Each row was made from one small tree. The marks that hang from a mark follow it in brackets, in alphabetical order. Every link used is in the known rows. Write each row's tree.
Known rows:
gesupi[mifaz[vemi]]: [-13.5  -7.9  12.5  29.9  -9.6  36.5 -18.3  12.4 -16.8 -12.5 -12.1   7.8
   0.1   6.2 -23.2  16.4 -14.1   7.9 -47.3  -3.9  21.1 -15.5 -14.3 -22.6
 -28.6 -14.7 -14.5  -5.7  -9.6]
naru[mifaz[gesupi lise sabor]]: [-14.3 -21.9  12.0  51.8 -43.2  22.2 -18.4  -6.5 -11.7  24.3   6.4  -9.9
  31.4   7.7 -74.0   0.4 -30.7  31.6 -42.5  19.0  41.3 -10.2 -14.5  -7.7
  -2.7   4.4   5.0   1.1  12.9]
gepabo[mifaz[gesupi lise naru vemi[sabor[kana]]]]: [-22.5 -51.5   4.5  59.5 -31.0 -11.8 -18.3 -19.6 -14.2  33.8 -13.0   0.7
  49.7  13.2 -70.6  38.9 -57.3  38.7 -66.6  10.1  74.5 -14.7  -6.3 -70.7
 -21.6  -9.7  -2.3   6.1  -7.5]
mifaz[gesupi lise naru]: [-21.9 -10.5  22.7  47.0 -10.2  13.6 -17.8   0.4  -7.6  33.6   6.3  -0.2
  21.7  -5.0 -42.1   0.6 -41.4  40.5 -48.3  -3.3  48.4 -20.8  -3.8 -45.1
 -19.0 -18.2   8.9  -8.3   2.9]
sabor[mifaz]: [-11.3 -18.5  -2.5  23.4 -11.2  26.6  -7.5  10.1 -20.6  -5.0  11.6   5.1
  27.1 -14.7  15.2   8.2  -6.2  13.4 -16.3   4.8   3.1   1.7 -10.3  -2.1
  -3.3   5.3  -9.4 -18.8  12.7]
mifaz[lise sabor[kana] vemi]: [-45.9 -37.6  10.2  59.7 -16.5   3.4 -22.3  -0.7 -15.6  11.5 -19.5 -12.8
  23.4  18.3 -53.3  26.8 -48.2  12.2 -50.5  -1.1  51.2 -12.2 -13.8 -39.9
 -13.0  -2.2  10.3  -0.6   6.4]
sabor[mifaz[gesupi]]: [-11.3 -20.4   7.0  26.1 -11.5  30.2 -14.1   0.7 -23.9  25.9  19.4  -3.7
  43.6 -15.1  -4.9   7.3 -15.3  24.3 -32.5   7.9  18.8   7.5  -4.6 -11.8
 -11.5   5.2 -12.3  -8.6  -8.1]
sabor[kana mifaz[gesupi lise] vemi]: [-48.9 -60.3 -15.5  44.7 -11.4  10.0 -23.2  -6.0 -37.1  22.5  13.6 -15.0
  65.0 -30.1  -3.5  16.3 -26.0  31.9 -67.3   4.3  54.9  20.9  12.6 -42.2
 -12.3   7.6   9.0  -2.3  14.2]
kana[sabor]: [  1.0   2.4   1.0  36.8   2.8  13.5   5.1   4.3 -22.8 -31.0   1.9  -9.3
  20.6  -2.8 -11.5   9.5   6.4   4.7  -1.5  -1.9   6.8  -9.7 -22.7  -9.4
 -17.5   3.7  -4.5 -12.6  11.7]
mifaz[lise naru]: [-20.5  -9.5  15.3  47.7  -8.3  11.5 -11.2   9.4  -1.3   6.2   1.1   9.5
   5.5  -2.8 -23.5  -1.1 -32.5  26.4 -27.4  -7.4  29.4 -26.6  -9.6 -36.1
  -7.1 -15.7   3.6 -20.0  24.5]
gepabo[mifaz[gesupi lise naru sabor[kana] vemi]]: [-37.4 -40.7   7.4  63.8 -38.1  -2.0 -31.4 -11.7 -13.2  59.7 -14.2  -5.6
  37.5  23.4 -79.2  31.2 -84.7  43.4 -76.1  -1.4  84.1  -7.9  -7.2 -65.1
 -22.9 -16.8  -7.6  13.0 -11.4]
vemi[sabor[mifaz[naru]]]: [  1.2 -32.8  -9.0  28.6  -5.5   4.4  -1.4   5.5 -21.2   9.5   5.5   3.2
  36.6  -7.5  -9.2  26.5 -15.9  20.1  -2.0  11.8  19.6  -8.8  -9.6 -18.6
   3.2  -8.8  -3.9 -32.0  23.4]
guzag[mifaz[gesupi lise naru sabor[kana vemi]]]: [-40.9 -47.6 -21.7  51.5 -40.1 -10.2 -22.6 -20.9 -22.6  50.1  14.7 -12.5
  50.6  -4.7 -49.3  26.6 -52.2  50.9 -76.7   4.6  78.4  -8.3   2.2 -61.4
 -14.9 -15.3  10.2  -0.4  26.1]
vemi[sabor[kana mifaz[gesupi]]]: [-15.3 -51.9  -3.9  31.9 -11.7   3.2  -7.7 -14.3 -34.0  25.5  12.1 -16.2
  76.1 -16.2  -2.8  35.4  -9.2  14.6 -24.0  22.3  33.0  17.7  -2.0 -27.0
  -3.8  17.8  -2.8  -9.9  -5.1]
mifaz[vemi]: [-19.3 -11.7  17.4  39.5  -8.8  23.8 -12.1  11.7 -15.7  -9.5  -9.4   6.5
  11.3   4.9 -26.5  12.6 -17.3   8.6 -27.6  -9.4  10.7 -13.9 -18.5 -20.9
 -28.2  -6.6  -3.4 -12.8  -6.8]
gepabo[mifaz[gesupi lise sabor]]: [-12.7 -16.2  16.2  44.8 -36.0  11.9 -11.8 -13.7 -11.7  34.8  -2.1  -7.7
  33.4  14.4 -71.6  13.5 -50.2  37.1 -53.1  -0.1  52.8 -11.2 -15.2 -29.9
 -15.3  11.1 -27.3  14.8  -2.5]
sabor[kana[vemi] mifaz[gesupi]]: [-19.3 -40.4 -12.5  31.2 -11.4  24.5 -19.3  -0.4 -35.1  -3.0  11.3 -12.3
  60.0 -17.4   6.3  14.1 -21.9  18.0 -37.5  15.1  41.3  20.5  -6.3 -22.8
 -15.8  13.0  -9.9  -2.8 -16.1]
guzag[mifaz[gesupi lise naru vemi[sabor[kana]]]]: [-17.8 -52.4  -7.2  53.8 -30.9  -7.3 -15.5 -25.0 -13.6  35.5  12.1  -3.4
  51.2   9.9 -66.2  34.1 -43.0  41.9 -74.5  25.9  64.6 -23.6  -7.3 -67.2
 -27.1 -13.4  17.0  -4.0   4.8]
vemi[mifaz[gesupi lise sabor[kana]]]: [-20.2 -36.0  16.4  56.3 -31.9  -8.1 -16.3 -26.9 -25.5  35.8   2.1  -8.4
  69.1  14.8 -56.1  30.7 -34.8  27.8 -38.5   5.1  58.2  -6.9  -2.4 -43.0
  -9.0   4.2  18.5   0.5  -7.8]
gepabo[mifaz[gesupi lise naru]]: [-13.1 -11.8  13.9  46.4 -29.7  13.4 -14.5  -7.0  -2.2  34.1   5.5  11.5
  25.7   1.9 -47.0   7.0 -51.5  47.5 -56.8  -1.9  50.3 -18.2  -8.6 -44.6
 -18.3  -8.4 -19.7   3.1   1.8]
kana[vemi]: [ -2.9  -6.6   5.6  29.0  -9.2  22.5  -4.1  11.6 -22.0 -44.6  -7.1   6.5
  14.2  -4.3 -10.5   2.1  -7.4   8.5  -5.6  -4.5  13.4 -15.5 -24.3 -14.5
 -23.9   7.6 -17.7 -12.0   2.8]

Write each row's tree:
[-28.5 -44.6 -12.9  45.8  -9.5  18.6 -30.1  -0.2 -23.2  17.2   9.8  -8.5
  53.5  -7.5 -20.0   8.2 -49.5  39.6 -60.5  19.5  67.8   4.1   1.4 -47.7
 -17.9  -8.7   6.0  -3.7   2.0]
sabor[kana[vemi] mifaz[gesupi lise naru]]
[-22.2 -12.5  22.8  47.5 -10.2  19.7 -28.1   7.6 -17.0  37.6  -0.8   4.2
  19.9   3.9 -45.9  14.4 -43.4  33.7 -42.1  -8.5  42.0 -13.9  -9.8 -45.7
 -37.0 -27.2   4.5 -11.7 -22.6]
mifaz[gesupi naru vemi]
[ -4.2 -50.6  11.2  58.1 -22.8 -25.1 -10.4 -28.2 -24.0  29.2   5.4   2.2
  77.7   5.9 -50.2  40.5 -25.4  29.9 -26.5  13.2  60.7 -19.7   3.3 -62.9
  -8.0  -8.0  28.3 -17.2  -3.7]
vemi[mifaz[gesupi lise naru] sabor[kana]]
[-21.1 -38.4  11.7  64.5 -29.0 -14.8 -25.6 -23.4 -21.0  52.5   2.4  -4.7
  62.3  15.8 -61.5  32.1 -54.9  38.7 -42.7   2.6  68.6 -13.2   1.8 -54.0
  -8.1 -17.7  23.8  -7.2  -8.6]
vemi[mifaz[gesupi lise naru sabor[kana]]]
[ -4.0 -19.9  12.2  55.0 -24.6  -6.6 -11.7  -7.0  -9.8  16.2  -8.5   8.8
  28.5  21.6 -64.0  23.3 -38.3  32.3 -17.6  -2.5  42.8 -33.5  -9.7 -36.4
  -1.9 -18.7  16.2 -21.2  14.5]
vemi[mifaz[lise naru sabor]]
[-41.7 -39.4  -8.3  44.2 -19.0  -7.4 -15.5   0.7 -35.5   1.3 -10.8 -14.4
  37.0 -11.6  -7.7  30.2 -23.9   5.9 -18.4 -12.4  37.0   6.0  -6.5 -30.8
  -4.2   7.1  -2.2 -12.5  18.7]
mifaz[sabor[kana vemi]]
[  3.1 -25.0   9.2  55.2 -25.1   3.4 -22.8 -15.7 -26.3  13.0  -8.3   1.8
  47.4  20.4 -86.9  23.3 -44.1  45.8 -30.5   4.2  74.6 -31.3 -10.9 -48.3
 -25.9 -22.2   9.6  -5.5  -9.2]
kana[vemi[mifaz[gesupi lise naru sabor]]]
[-21.8 -14.4  11.7  46.0  -6.2  32.5 -26.9  14.3  -4.7   9.4 -13.9  10.1
  -8.7  13.3 -45.6  10.2 -42.7  26.7 -70.5  -2.4  49.0 -31.6  -5.9 -45.3
 -28.4 -35.7   1.5  -9.6   8.5]
gesupi[mifaz[lise naru vemi]]
[ 30.2  -6.0 -10.5  39.1  -5.8  10.7   4.7  -8.9 -37.9 -65.6  -3.4   1.5
  47.4   7.8 -28.7  19.7  14.0  12.0   9.3   3.1  17.7 -19.8 -27.7 -17.4
 -27.4   3.3  -1.7 -14.0  -2.5]
kana[sabor vemi[mifaz]]
[ -2.7 -20.3  21.5  50.5 -21.4   2.3 -16.9 -13.4 -12.1  28.5  12.3  12.4
  45.5   5.0 -50.8  13.1 -30.5  42.5 -36.5  -2.3  44.1 -26.3   0.0 -45.4
 -20.4 -21.3  18.1 -13.4  -7.7]
vemi[mifaz[gesupi lise naru]]
[ -7.6 -20.1  -9.8  46.1   5.7  26.2 -24.0  -0.7 -32.3  32.0   8.7 -14.2
  31.3   3.5 -46.9  20.7 -31.2  34.0 -47.4   8.9  46.2  -0.1  -8.1 -31.6
 -31.6 -28.0   9.8  -9.1  -7.3]
kana[sabor[mifaz[gesupi naru vemi]]]
[-21.1 -37.5 -27.1  50.1   5.0  14.3 -17.9  -4.3 -38.8  19.8  14.7 -21.5
  45.0 -18.1 -39.3  10.9 -22.5  47.5 -55.7   4.6  63.8   0.7   7.5 -44.3
 -24.2 -20.9  16.1  -7.8  30.0]
kana[sabor[mifaz[gesupi lise naru] vemi]]
[-19.1 -31.1   1.1  57.2 -40.1  23.7 -21.2   6.1 -11.7   2.1 -12.8   0.0
   7.6  21.4 -83.3   6.3 -34.7  21.1 -47.8  13.2  32.1 -22.1 -23.5  -8.7
  -8.9  -6.1   9.9  -5.8  22.4]
naru[mifaz[lise sabor vemi]]
[ -9.8 -10.8   4.5  37.5 -29.2  15.8 -14.0 -13.2   0.9  38.6  28.1   7.7
  28.2  -2.0 -43.3   1.9 -36.6  49.5 -66.0   7.8  40.0 -28.6  -8.7 -41.3
 -20.4 -15.9   0.7  -6.4  15.8]
guzag[mifaz[gesupi lise naru]]
[-42.5 -53.2   3.0  52.4  -7.4  21.8 -27.9  -5.9 -23.6  32.3   6.9 -11.3
  50.1  -5.2 -31.0  16.6 -40.3  29.6 -78.9  13.3  51.3  13.0   4.2 -44.2
 -18.0  -2.1  13.4   3.7  -8.2]
sabor[kana mifaz[gesupi lise vemi]]
[-25.1 -35.9   1.5  46.8 -37.9   4.5 -15.1 -12.9 -27.1  27.6  -6.8 -12.2
  41.9  -1.0 -66.7  19.4 -45.2  42.6 -57.2  -9.3  64.9  -5.9  -6.2 -44.5
 -21.0   7.3 -24.2  16.4   8.6]
gepabo[mifaz[gesupi lise sabor[vemi]]]
[-40.8 -32.4   7.1  51.9 -17.2  18.9 -25.6   2.9 -16.6  11.6 -23.5  -9.3
  13.3  20.7 -49.7  31.3 -44.4  11.6 -72.6   3.9  58.6 -11.2  -7.8 -41.9
 -16.1 -10.8   1.9   4.7   5.0]
gesupi[mifaz[lise sabor[kana] vemi]]
[ 28.3 -27.4  -4.7  37.5 -17.7  -9.8   1.4  -9.9 -30.7 -36.7  -8.7  19.5
  49.0   7.7 -39.6  32.9  -5.9  19.0  18.4  10.2  32.0 -33.0 -20.6 -36.6
 -13.3  -8.5   1.7 -30.7   2.2]
kana[vemi[mifaz[naru] sabor]]
[ -3.7 -23.0  22.6  52.2 -29.0   2.7 -13.7 -21.8 -22.3  28.0   2.7  -5.1
  53.4  16.1 -73.6  21.7 -31.7  33.4 -32.4   0.9  48.4 -19.7  -7.7 -32.8
 -15.1  -0.3  10.6  -1.6  -9.4]
vemi[mifaz[gesupi lise sabor]]
[-12.8 -29.3  12.9  55.9 -31.4 -13.4 -25.1 -21.3 -27.7  54.8   3.3   1.1
  65.2  13.7 -40.2  40.3 -45.0  27.9 -19.6  -0.3  57.0  -5.0  -3.4 -43.4
  -8.5 -15.2  13.1 -13.3 -22.7]
vemi[mifaz[gesupi naru sabor[kana]]]
[-10.9 -30.4 -16.5  44.7 -43.1  14.3 -14.3   3.8 -25.6 -28.7 -10.1  -4.3
  38.6   6.2 -26.5  11.8 -22.9   4.4  -9.4  23.3  28.4   1.8 -28.9  -0.6
   1.1  12.4  -8.7 -10.0  11.8]
naru[mifaz[sabor[kana[vemi]]]]
[-50.1 -60.4 -26.3  48.2  -8.2   3.0 -21.9   5.2 -24.3  11.2   4.3  -1.5
  39.6 -25.9   5.7  15.5 -33.5  30.6 -51.2  -3.3  51.6   6.0  11.1 -45.3
  -1.4 -12.5  15.0 -21.1  39.2]
sabor[kana mifaz[lise naru] vemi]
[-24.0 -23.2   1.8  49.0 -22.0   0.5 -27.2  -5.6 -27.9  26.1  -7.3 -15.8
  38.6   8.1 -37.3  24.8 -53.7  26.3 -25.6   6.8  66.4  -2.5 -14.2 -46.4
 -18.1 -10.4  -2.8  -5.4 -16.5]
mifaz[gesupi naru sabor[kana[vemi]]]
[-11.2 -12.5  -5.5  42.8 -32.9   6.6  -8.6  -6.5   1.4  23.8  12.1   3.7
  11.5  13.4 -54.5  13.0 -41.7  37.5 -44.1   9.2  38.0 -36.4 -19.1 -31.6
  -2.8 -16.3  -4.7 -11.7  32.8]
guzag[mifaz[lise naru sabor]]
[ -7.0 -13.5  -3.0  34.9 -34.3  13.6   1.6  -8.6  -3.9   4.3   8.3  -0.5
  20.1  11.4 -49.8  12.6 -24.7  25.6 -45.8  11.6  25.4 -28.2 -24.4 -19.3
  -5.7   5.6 -11.4  -3.9  31.3]
guzag[mifaz[lise sabor]]
[-14.2 -24.9   8.2  49.5 -44.1  27.3 -25.6  -0.8 -22.5  28.7  -0.6  -5.2
  26.5  16.5 -83.0  15.5 -34.3  26.3 -37.9  16.9  36.6  -3.4 -23.0  -8.0
 -19.0  -7.3   0.5  -3.0 -11.6]
naru[mifaz[gesupi sabor vemi]]
[ -1.1 -36.5   4.1  38.2 -26.5   9.6  -5.2 -23.6 -15.8  13.7  15.9  -5.3
  41.1  11.9 -81.1  24.2 -18.6  39.9 -66.9  21.8  42.5 -31.6 -14.1 -44.9
 -32.7   2.3   2.0   1.2   7.7]
guzag[mifaz[gesupi lise vemi[sabor]]]
[-22.3 -35.2  -6.6  57.4 -35.9   0.1 -24.1 -13.7 -17.2  24.0 -14.5  -6.3
  44.5  14.4 -61.1  21.8 -73.3  40.5 -59.3   7.5  86.1 -10.8 -13.9 -58.2
 -18.5  -3.9 -19.5  12.8  -6.6]
gepabo[mifaz[gesupi lise naru sabor[kana[vemi]]]]
[-29.7 -25.2   6.4  39.7 -19.2   4.8 -14.7  -3.3 -37.9  27.1  -2.8 -17.1
  40.5 -11.8 -42.3  18.7 -24.1  26.7 -25.3 -13.7  49.2  -1.9  -4.2 -31.5
 -23.8  -0.3  -5.8  -2.8   2.6]
mifaz[gesupi sabor[vemi]]
